What can hang from each mark:
k_954: k_179 k_235
k_683: k_371
k_72: k_371
k_371: k_65 k_72 k_179
k_65: k_371
k_712: k_235
k_179: k_699 k_712 k_954
k_699: k_179 k_235
k_235: k_954

Every row comes from one small tree of marks. The marks that hang from a mark follow it in brackets, in the order of their numbers. Every link used is in the known rows. Which tree was each row made from?
Known rows:
k_235[k_954[k_179[k_699 k_712]]]: [1.3 21.2 5.0 15.3 -8.4 32.6 6.5 -17.2 -0.8 0.5 -1.7 -6.0 -15.9 -13.8 -12.4 -4.3 14.1 29.4 21.8 -4.5 -9.9 -18.6]
k_371[k_72]: [-16.7 18.2 22.3 16.0 -5.6 10.0 -15.8 -17.9 -6.9 5.4 5.7 5.8 -16.9 -13.2 -35.3 0.0 3.4 -0.1 -8.5 1.7 -17.0 6.9]
k_699[k_179[k_712 k_954] k_235]: [1.4 19.8 5.3 33.3 3.1 8.0 21.0 -5.7 4.0 -9.0 -1.6 -7.2 -1.9 -17.2 -10.3 -14.7 -15.9 24.8 23.2 -0.6 -26.0 0.3]
k_371[k_72 k_179[k_699 k_954]]: [-21.7 11.4 25.6 9.7 8.9 30.8 -6.9 -13.5 -5.7 4.1 8.1 -18.4 -19.3 -12.4 -5.0 -0.3 6.4 18.0 6.5 4.4 -4.3 2.0]
k_235[k_954[k_179[k_699]]]: [6.4 16.0 8.9 15.6 -9.2 26.3 0.0 -18.1 -7.4 7.5 2.0 -7.3 -17.3 -17.7 -17.7 -7.4 16.6 28.4 11.7 -3.5 -13.1 -19.6]
k_72[k_371]: [-10.9 24.0 15.1 6.0 -12.1 10.1 -18.7 -17.1 -13.1 14.4 5.1 7.2 -10.7 -17.3 -34.9 -6.5 9.3 6.3 -22.9 -7.8 -15.2 3.7]
k_712[k_235[k_954]]: [-1.0 23.0 8.1 12.7 -12.0 14.5 -8.7 -6.4 -6.2 2.0 -2.2 0.2 -5.3 -11.8 -29.9 -15.9 6.5 22.5 7.4 -4.3 -24.9 -25.1]
k_65[k_371[k_179[k_699[k_235]]]]: [1.1 21.5 17.7 9.7 12.7 15.4 -6.5 -5.3 -4.0 13.9 6.2 -14.4 -11.1 -17.3 -9.7 -10.9 1.6 8.7 -8.3 4.1 -10.0 4.4]
k_954[k_179 k_235]: [-0.3 28.6 9.1 12.4 -20.0 8.9 -14.9 -11.5 -22.5 -12.9 13.5 -10.8 -21.9 -15.1 -38.7 -5.4 9.5 8.7 -2.2 4.6 -14.5 -16.4]
k_699[k_179[k_712[k_235]]]: [-2.9 28.9 -0.6 18.8 -4.8 8.5 2.9 -3.4 2.0 -9.4 3.1 -2.9 -4.2 -13.3 -18.3 -18.0 -1.4 18.9 10.1 -1.9 -22.0 -8.5]
k_683[k_371[k_65 k_72]]: [-17.1 23.1 24.6 18.0 -8.9 6.5 -23.0 -27.8 -9.1 2.1 5.3 -1.0 -6.2 -12.3 -58.4 7.8 14.6 -12.2 -17.5 2.7 -27.0 14.7]
k_235[k_954[k_179]]: [1.4 19.4 5.3 20.0 -15.1 22.5 1.3 -13.8 -11.9 6.3 6.7 2.5 -13.1 -15.3 -27.0 -4.8 10.1 17.4 8.6 0.0 -19.7 -15.2]
k_683[k_371[k_72]]: [-13.1 21.9 20.9 16.6 -5.1 4.3 -16.8 -32.9 -12.1 9.5 5.2 -0.6 -13.9 -12.6 -44.7 7.9 15.1 -11.9 -9.9 2.3 -24.5 16.3]
k_683[k_371[k_179[k_699 k_712]]]: [-8.0 29.1 6.7 -0.7 7.6 18.3 -7.5 -28.8 -1.6 12.0 7.6 -14.1 -11.8 -11.2 -14.7 3.4 24.6 5.0 8.4 -0.4 -9.0 5.5]
k_179[k_712[k_235]]: [-11.1 33.0 4.5 9.7 -8.5 11.6 -9.5 -11.2 0.7 -10.0 0.1 1.7 -9.8 -7.8 -29.7 -10.6 5.3 12.4 9.1 -3.1 -16.8 -16.1]
k_712[k_235[k_954[k_179[k_699]]]]: [6.0 20.8 8.8 12.7 -12.2 22.0 -5.4 -7.0 -9.9 -2.6 -0.6 -13.7 -17.6 -15.9 -16.6 -15.1 14.7 31.3 10.2 -5.0 -17.8 -33.3]
k_235[k_954]: [-2.0 17.7 8.1 14.9 -8.3 18.4 -3.2 -16.6 -2.9 12.6 -0.2 8.9 -4.2 -13.5 -31.4 -8.5 8.5 17.9 8.9 -2.8 -21.5 -9.7]
k_712[k_235[k_954[k_179]]]: [2.3 23.7 5.5 17.2 -17.5 17.9 -3.8 -3.7 -14.3 -4.5 4.6 -5.5 -13.2 -12.8 -25.1 -13.1 8.6 21.6 7.3 -1.5 -23.4 -28.8]
k_683[k_371[k_179]]: [-7.7 27.4 7.4 5.2 1.3 8.5 -12.2 -25.7 -13.1 17.5 17.3 -6.1 -10.2 -12.1 -29.6 3.5 20.1 -5.6 -4.3 3.7 -19.2 8.5]
k_65[k_371[k_72 k_179[k_699 k_712]]]: [-20.4 23.6 23.5 11.1 11.3 31.4 -6.2 -8.0 -0.1 4.2 2.1 -10.5 -14.4 -9.0 -10.5 -0.3 2.1 0.8 -4.3 7.7 -2.3 15.7]
k_371[k_65 k_72]: [-21.2 19.4 25.5 18.1 -10.3 12.8 -23.0 -11.7 -2.8 -2.4 6.8 5.9 -6.5 -13.1 -50.4 1.0 3.3 -0.6 -16.5 2.3 -19.2 5.1]
k_712[k_235]: [-5.6 27.1 9.5 8.2 -9.9 4.0 -18.4 -11.1 -7.4 -2.0 4.5 -0.9 -10.4 -11.6 -35.5 -14.6 8.2 12.2 -2.4 -2.6 -21.2 -18.3]
k_683[k_371[k_65 k_72 k_179[k_954]]]: [-26.8 20.5 24.7 17.7 -1.3 20.9 -13.3 -19.0 -12.5 -0.3 12.3 -13.5 -3.7 -8.7 -41.5 9.6 10.9 -6.9 -7.1 8.4 -22.3 14.3]

Which tree is each row?
[-27.3 27.1 9.3 13.3 -1.7 31.3 -3.2 -5.8 1.7 -10.8 12.7 -5.0 1.8 -4.8 -29.8 -1.6 2.4 13.8 11.1 5.2 -11.4 -3.5]	k_371[k_65 k_179[k_712 k_954]]
[-15.5 17.8 26.7 10.0 9.7 26.3 -12.7 -9.4 -6.7 11.3 5.9 -11.8 -15.8 -12.6 -14.8 -2.7 4.7 -0.1 -14.3 8.3 -6.1 15.2]	k_65[k_371[k_72 k_179[k_699]]]
[-17.4 24.1 13.8 12.3 10.0 34.7 2.7 -15.7 0.0 0.2 0.0 -14.8 -7.7 -6.2 -13.7 -7.6 5.2 13.9 10.1 6.7 -4.6 4.8]	k_65[k_371[k_179[k_699 k_712 k_954]]]
[-6.3 18.6 18.3 9.0 -4.3 17.7 -12.1 -25.4 -7.1 -11.7 -5.4 -21.0 -15.0 -12.8 -31.0 -13.4 12.8 30.8 13.7 0.2 -9.9 -18.4]	k_179[k_699 k_954[k_235]]
[-13.5 29.1 11.8 -6.3 -1.0 24.9 -13.9 -1.1 -7.1 5.6 4.6 -14.0 -14.2 -14.0 -0.2 -10.7 11.4 21.5 -9.3 -8.1 -2.6 -10.5]	k_72[k_371[k_179[k_699 k_712[k_235]]]]
[-19.1 29.7 8.7 0.8 -4.0 23.2 -9.9 -4.3 -10.0 12.2 12.2 0.9 -9.3 -12.3 -12.5 -1.5 5.6 6.1 -12.5 -3.4 -5.6 5.8]	k_72[k_371[k_179[k_712]]]
[-7.0 28.7 3.4 12.3 -9.8 19.9 -1.2 -6.9 2.4 -6.3 -5.2 2.8 -3.6 -6.7 -24.9 -12.4 3.7 21.8 19.0 -4.6 -20.6 -21.1]	k_179[k_712[k_235[k_954]]]
[-24.8 25.6 11.3 6.7 -3.6 29.4 -2.3 -7.9 -11.3 4.9 7.8 -4.6 -7.5 -9.3 -13.5 -2.3 2.9 13.2 -1.9 -2.0 -7.8 4.5]	k_72[k_371[k_179[k_712 k_954]]]
[-13.5 25.2 9.1 6.2 7.5 26.0 0.1 -31.8 -3.4 4.6 4.2 -19.9 -10.1 -7.8 -15.9 2.8 21.3 12.0 18.5 1.5 -10.8 2.9]	k_683[k_371[k_179[k_699 k_712 k_954]]]
[-12.7 24.1 11.2 11.2 -1.5 24.9 -2.8 -20.5 4.7 -16.0 -11.9 -16.8 -11.7 -7.5 -18.6 -14.7 10.1 34.0 25.5 -5.1 -10.5 -23.2]	k_179[k_699 k_712[k_235] k_954]
[-10.4 15.4 29.9 11.1 7.6 16.4 -16.3 5.6 0.3 3.7 12.2 -17.3 -12.2 -19.6 -10.4 -0.9 0.3 12.6 -10.5 1.8 -9.8 0.2]	k_371[k_65 k_72 k_179[k_699[k_235]]]
[-23.1 30.6 12.0 3.0 -8.6 25.5 -15.7 0.7 -6.2 4.1 13.1 0.7 -0.5 -11.9 -26.7 -1.6 5.3 6.1 -20.1 -3.3 -8.4 4.3]	k_72[k_371[k_65 k_179[k_712]]]
[-1.7 29.4 5.4 8.8 -9.7 19.8 -6.5 -13.4 -4.6 -13.0 3.4 -15.6 -24.1 -13.3 -14.8 -8.6 15.7 23.2 11.3 -3.7 -7.6 -24.9]	k_954[k_179[k_699 k_712[k_235]]]
[-21.0 24.2 22.7 12.1 -1.6 13.9 -20.6 -16.1 -11.6 7.1 16.8 -7.8 -6.5 -11.6 -41.3 10.5 13.5 -13.2 -16.6 6.8 -20.5 16.2]	k_683[k_371[k_65 k_72 k_179]]
[-20.8 21.5 24.0 15.7 4.7 22.1 -11.7 -4.8 -11.2 9.6 11.0 -2.0 -12.0 -10.0 -24.7 -0.7 -2.6 -11.1 -17.9 11.7 -12.3 20.2]	k_65[k_371[k_72 k_179]]
[-5.1 34.4 5.1 14.0 -18.6 15.2 -7.0 -9.6 -15.2 -21.5 9.5 -9.9 -19.7 -9.9 -33.2 -2.3 6.3 9.5 9.3 3.4 -11.5 -16.1]	k_954[k_179[k_712] k_235]
[-24.8 29.0 18.8 12.3 -0.7 20.1 -13.8 -14.4 -5.2 -0.6 12.7 -6.5 -4.2 -7.5 -37.3 12.6 11.1 -12.0 -6.8 6.8 -17.6 17.7]	k_683[k_371[k_65 k_72 k_179[k_712]]]
[-5.4 14.3 25.5 8.0 12.3 14.2 -9.6 -0.5 -3.0 12.4 11.1 -15.6 -22.3 -20.7 3.6 -1.0 0.4 13.7 -2.7 0.8 -6.1 2.0]	k_371[k_72 k_179[k_699[k_235]]]
[-19.8 30.9 14.2 8.7 0.7 15.0 -10.2 -13.2 -10.5 -0.7 9.8 -11.9 -14.0 -6.7 -20.4 6.5 9.9 -7.5 0.7 4.3 -18.3 7.2]	k_683[k_371[k_72 k_179[k_712[k_235]]]]
[-7.0 16.4 20.6 4.9 4.7 20.8 -5.9 -5.4 -11.5 13.3 5.0 -19.4 -13.5 -20.5 0.7 -9.2 4.1 25.8 -7.7 -5.9 -8.1 -3.3]	k_72[k_371[k_179[k_699[k_235] k_954]]]
[-27.1 15.0 22.3 15.7 2.8 26.1 -5.4 -8.4 -11.0 1.9 13.9 -7.7 -14.9 -9.6 -15.8 2.4 -1.7 6.4 3.7 7.7 -11.2 6.8]	k_371[k_72 k_179[k_954]]
[5.9 14.0 9.8 32.6 1.8 2.2 13.6 -6.5 -3.2 -0.6 3.2 -8.9 -4.3 -21.2 -15.0 -17.6 -12.8 23.8 12.3 0.0 -29.5 -1.2]	k_699[k_179[k_954] k_235]
[-17.0 28.7 9.9 16.0 -10.1 20.3 -2.1 -18.3 -5.3 -21.9 -4.5 -7.8 -7.9 -4.3 -38.0 -7.2 0.8 18.4 22.7 3.1 -14.4 -12.1]	k_179[k_712 k_954[k_235]]
[11.7 18.0 9.1 24.5 -9.4 10.4 6.5 -3.2 -9.9 6.5 5.6 -3.2 -13.2 -20.0 -17.1 -7.0 -1.3 19.6 9.7 -2.6 -24.6 -16.4]	k_699[k_235[k_954[k_179]]]
[-22.4 18.8 21.0 15.3 2.4 18.4 -7.1 -24.8 -16.2 7.2 11.5 -13.1 -13.2 -9.1 -28.5 8.6 11.0 -6.2 0.9 7.2 -20.0 15.7]	k_683[k_371[k_72 k_179[k_954]]]
[11.9 20.0 1.1 31.3 0.8 10.5 22.9 2.9 7.4 3.9 -2.9 -0.2 1.8 -20.2 -3.8 -16.0 -13.8 28.3 23.3 -4.3 -27.4 -4.5]	k_699[k_179[k_712] k_235[k_954]]
[-24.5 20.9 28.6 17.9 1.0 26.8 -8.4 -2.7 -18.5 -8.6 5.1 -15.9 -10.3 -5.8 -28.7 -3.0 -8.2 -2.4 -6.8 15.1 -13.5 12.0]	k_65[k_371[k_72 k_179[k_954[k_235]]]]
[-9.5 24.5 1.4 25.5 -3.7 16.4 11.3 -7.8 0.4 -17.5 -1.8 -8.4 -2.6 -9.9 -19.2 -18.7 -5.6 26.6 21.5 0.9 -24.2 -10.5]	k_699[k_179[k_712[k_235] k_954]]
[0.7 25.8 -1.5 21.3 -5.5 16.6 11.3 -0.9 3.2 -6.7 -2.4 -1.9 0.4 -12.8 -14.0 -19.5 -2.9 27.1 19.4 -3.2 -25.3 -13.0]	k_699[k_179[k_712[k_235[k_954]]]]
[-8.3 24.9 4.6 24.6 -6.4 15.8 10.6 -10.7 -2.8 -20.5 -1.4 -11.2 -3.2 -10.2 -25.9 -14.6 -5.8 23.9 22.4 3.9 -20.5 -4.2]	k_699[k_179[k_712 k_954[k_235]]]
[-20.8 28.1 14.5 10.3 3.0 17.5 -7.4 -20.8 -8.4 7.4 11.7 -5.6 -13.1 -7.8 -22.9 13.1 11.1 -11.5 1.2 5.3 -15.0 18.2]	k_683[k_371[k_72 k_179[k_712]]]
